Each row was made from one small tree. Brackets hold a mark, then the marks that hang from it, in the order of their numbers. Every link used is in the known rows. Write each row's tree.
In the rows, 100 means zero.
Known rows
{J_959 {J_715 J_40 {J_327 J_812} J_789}}: 109; 96; 106; 119; 116; 136; 103; 107; 105; 71; 110; 92; 94; 86; 120; 111; 97; 106
{J_327 {J_812 J_715} {J_959 J_40 J_789}}: 114; 96; 82; 150; 88; 110; 111; 95; 107; 68; 91; 110; 107; 125; 97; 110; 90; 102
{J_812 J_789}: 120; 103; 112; 147; 87; 127; 114; 97; 118; 61; 89; 82; 98; 95; 113; 80; 101; 84
{J_282 {J_789 {J_327 J_812 {J_959 J_40}}}}: 114; 84; 89; 133; 90; 100; 121; 87; 96; 68; 86; 103; 118; 108; 96; 110; 92; 90
{J_40 {J_789 {J_327 {J_812 J_715} J_959}}}: 114; 81; 98; 143; 81; 114; 124; 91; 112; 70; 88; 87; 109; 108; 94; 103; 91; 77
{J_327 {J_959 J_789}}: 114; 98; 102; 155; 84; 114; 114; 90; 103; 56; 94; 97; 102; 102; 99; 102; 96; 98
{J_327 {J_812 {J_715 J_40 J_789}}}: 124; 99; 104; 127; 102; 130; 106; 112; 116; 69; 107; 86; 99; 101; 113; 94; 103; 86
{J_789 {J_327 J_959}}: 119; 89; 116; 147; 85; 103; 117; 91; 113; 60; 86; 95; 108; 89; 91; 93; 87; 85
{J_715 J_40 {J_327 J_812} J_789}: 117; 96; 107; 111; 110; 136; 103; 110; 101; 66; 108; 88; 91; 80; 124; 109; 99; 90
{J_715 J_327}: 113; 98; 116; 141; 95; 128; 104; 93; 104; 61; 95; 90; 91; 85; 111; 88; 89; 91
{J_715 {J_327 {J_812 J_40 J_789} J_959}}: 119; 87; 98; 127; 89; 123; 120; 100; 107; 65; 83; 81; 106; 104; 107; 100; 87; 84
{J_715 {J_789 {J_327 J_812}}}: 116; 93; 110; 134; 97; 118; 107; 100; 109; 61; 96; 86; 105; 86; 110; 94; 98; 81
{J_40 {J_789 J_327}}: 110; 88; 106; 150; 88; 120; 113; 88; 109; 67; 94; 90; 98; 86; 103; 89; 99; 77
{J_715 J_40 {J_789 {J_327 J_959}}}: 122; 89; 115; 124; 102; 117; 112; 107; 118; 66; 101; 99; 105; 73; 102; 103; 99; 83
{J_327 J_812 {J_959 {J_715 J_40}}}: 120; 97; 102; 136; 97; 109; 119; 99; 99; 65; 99; 89; 103; 114; 99; 117; 93; 108
{J_812 J_40 {J_327 J_959} {J_715 J_789}}: 120; 92; 97; 129; 93; 135; 116; 114; 136; 73; 90; 97; 120; 95; 101; 77; 90; 77
{J_959 J_40 J_789}: 108; 104; 89; 158; 97; 117; 98; 91; 104; 65; 98; 115; 93; 97; 110; 95; 99; 104
{J_327 {J_812 J_40 J_789}}: 123; 96; 93; 138; 91; 121; 116; 103; 112; 65; 90; 75; 104; 108; 112; 82; 100; 80
{J_40 J_789}: 114; 96; 103; 152; 87; 130; 109; 89; 101; 64; 96; 82; 93; 97; 110; 92; 103; 85
{J_715 {J_40 J_789} {J_327 J_959}}: 114; 87; 106; 125; 95; 132; 116; 96; 101; 69; 99; 94; 91; 85; 107; 115; 94; 89

Write each row's tree
105; 98; 94; 142; 107; 121; 101; 93; 97; 72; 94; 106; 95; 105; 111; 107; 84; 116 => {J_959 J_40 {J_715 {J_327 J_812}}}
112; 99; 91; 155; 89; 111; 107; 90; 102; 62; 90; 114; 102; 104; 99; 107; 93; 105 => {J_327 {J_959 J_40 J_789}}
107; 97; 100; 158; 92; 115; 113; 89; 106; 62; 98; 101; 105; 106; 98; 106; 95; 113 => {J_327 {J_959 J_715 J_789}}
125; 95; 103; 140; 80; 115; 125; 96; 104; 58; 81; 76; 108; 118; 104; 105; 92; 87 => {J_327 {J_812 J_789} J_959}
110; 89; 87; 146; 93; 117; 110; 93; 111; 76; 90; 105; 101; 105; 103; 96; 93; 85 => {J_959 {J_40 {J_789 {J_327 {J_812 J_715}}}}}
112; 100; 105; 142; 86; 126; 131; 100; 124; 66; 80; 95; 113; 100; 107; 91; 86; 96 => {J_812 {J_327 {J_959 J_715}} J_789}
117; 85; 106; 134; 92; 114; 120; 96; 109; 69; 99; 96; 99; 84; 99; 105; 100; 82 => {J_715 {J_40 {J_789 {J_327 J_959}}}}
110; 94; 90; 141; 90; 132; 118; 100; 114; 72; 93; 91; 102; 90; 111; 75; 97; 75 => {J_812 {J_40 J_789} J_327}
107; 84; 95; 140; 98; 105; 117; 86; 106; 73; 90; 112; 119; 101; 93; 104; 91; 102 => {J_282 {J_789 {J_327 {J_959 J_40 J_715}}}}
121; 93; 96; 134; 85; 130; 130; 112; 145; 74; 81; 94; 119; 103; 100; 69; 88; 73 => {J_812 J_40 {J_327 J_959} J_715 J_789}
105; 97; 90; 157; 101; 127; 102; 89; 102; 74; 97; 105; 96; 104; 108; 102; 98; 110 => {J_959 {J_40 J_789} J_715}
117; 96; 90; 144; 93; 113; 119; 95; 105; 69; 80; 97; 110; 124; 103; 115; 89; 110 => {J_327 {J_812 J_789} {J_959 J_40 J_715}}
120; 96; 96; 135; 95; 127; 114; 103; 109; 72; 105; 84; 95; 110; 109; 96; 102; 83 => {J_327 {J_812 {J_715 {J_40 J_789}}}}
117; 92; 116; 140; 97; 128; 104; 105; 132; 69; 99; 94; 106; 84; 104; 77; 97; 78 => {J_812 {J_715 {J_789 J_327}}}
108; 83; 104; 140; 93; 108; 122; 87; 107; 69; 93; 98; 119; 98; 94; 100; 93; 96 => {J_282 {J_789 {J_327 {J_959 J_715}}}}
117; 92; 94; 150; 85; 119; 111; 88; 98; 66; 85; 100; 101; 107; 99; 110; 94; 97 => {J_327 {J_959 {J_40 J_789}}}
118; 90; 108; 123; 94; 131; 109; 100; 97; 59; 90; 83; 104; 96; 112; 114; 88; 91 => {J_715 {J_327 J_812 J_959} J_789}
109; 97; 113; 124; 117; 140; 100; 107; 112; 72; 111; 98; 93; 74; 119; 102; 98; 106 => {J_959 {J_715 J_40 J_327 J_789}}
122; 91; 112; 124; 95; 135; 120; 109; 133; 73; 93; 95; 101; 92; 106; 93; 92; 84 => {J_812 {J_715 J_40 {J_327 J_959}} J_789}
107; 91; 98; 129; 111; 136; 101; 103; 106; 71; 103; 86; 102; 92; 116; 98; 93; 102 => {J_959 {J_715 {J_327 {J_812 J_40}} J_789}}
120; 90; 107; 109; 104; 130; 110; 107; 100; 64; 101; 89; 99; 87; 114; 121; 94; 93 => {J_715 J_40 {J_327 J_812 J_959} J_789}
116; 95; 112; 145; 96; 125; 108; 97; 109; 62; 94; 90; 109; 100; 101; 105; 94; 106 => {J_327 {J_959 {J_715 J_789}}}
119; 104; 106; 128; 95; 136; 125; 116; 142; 75; 94; 99; 102; 89; 114; 72; 96; 77 => {J_812 J_327 {J_715 J_40} J_789}
109; 83; 96; 135; 93; 103; 125; 87; 99; 68; 91; 93; 121; 110; 95; 108; 92; 96 => {J_282 {J_789 {J_327 J_812 {J_959 J_715}}}}
113; 84; 96; 137; 91; 104; 118; 87; 104; 69; 87; 108; 117; 97; 94; 102; 93; 90 => {J_282 {J_789 {J_327 {J_959 J_40}}}}
118; 89; 107; 147; 89; 99; 113; 91; 111; 64; 83; 110; 108; 92; 91; 99; 85; 92 => {J_789 {J_327 {J_959 J_40}}}
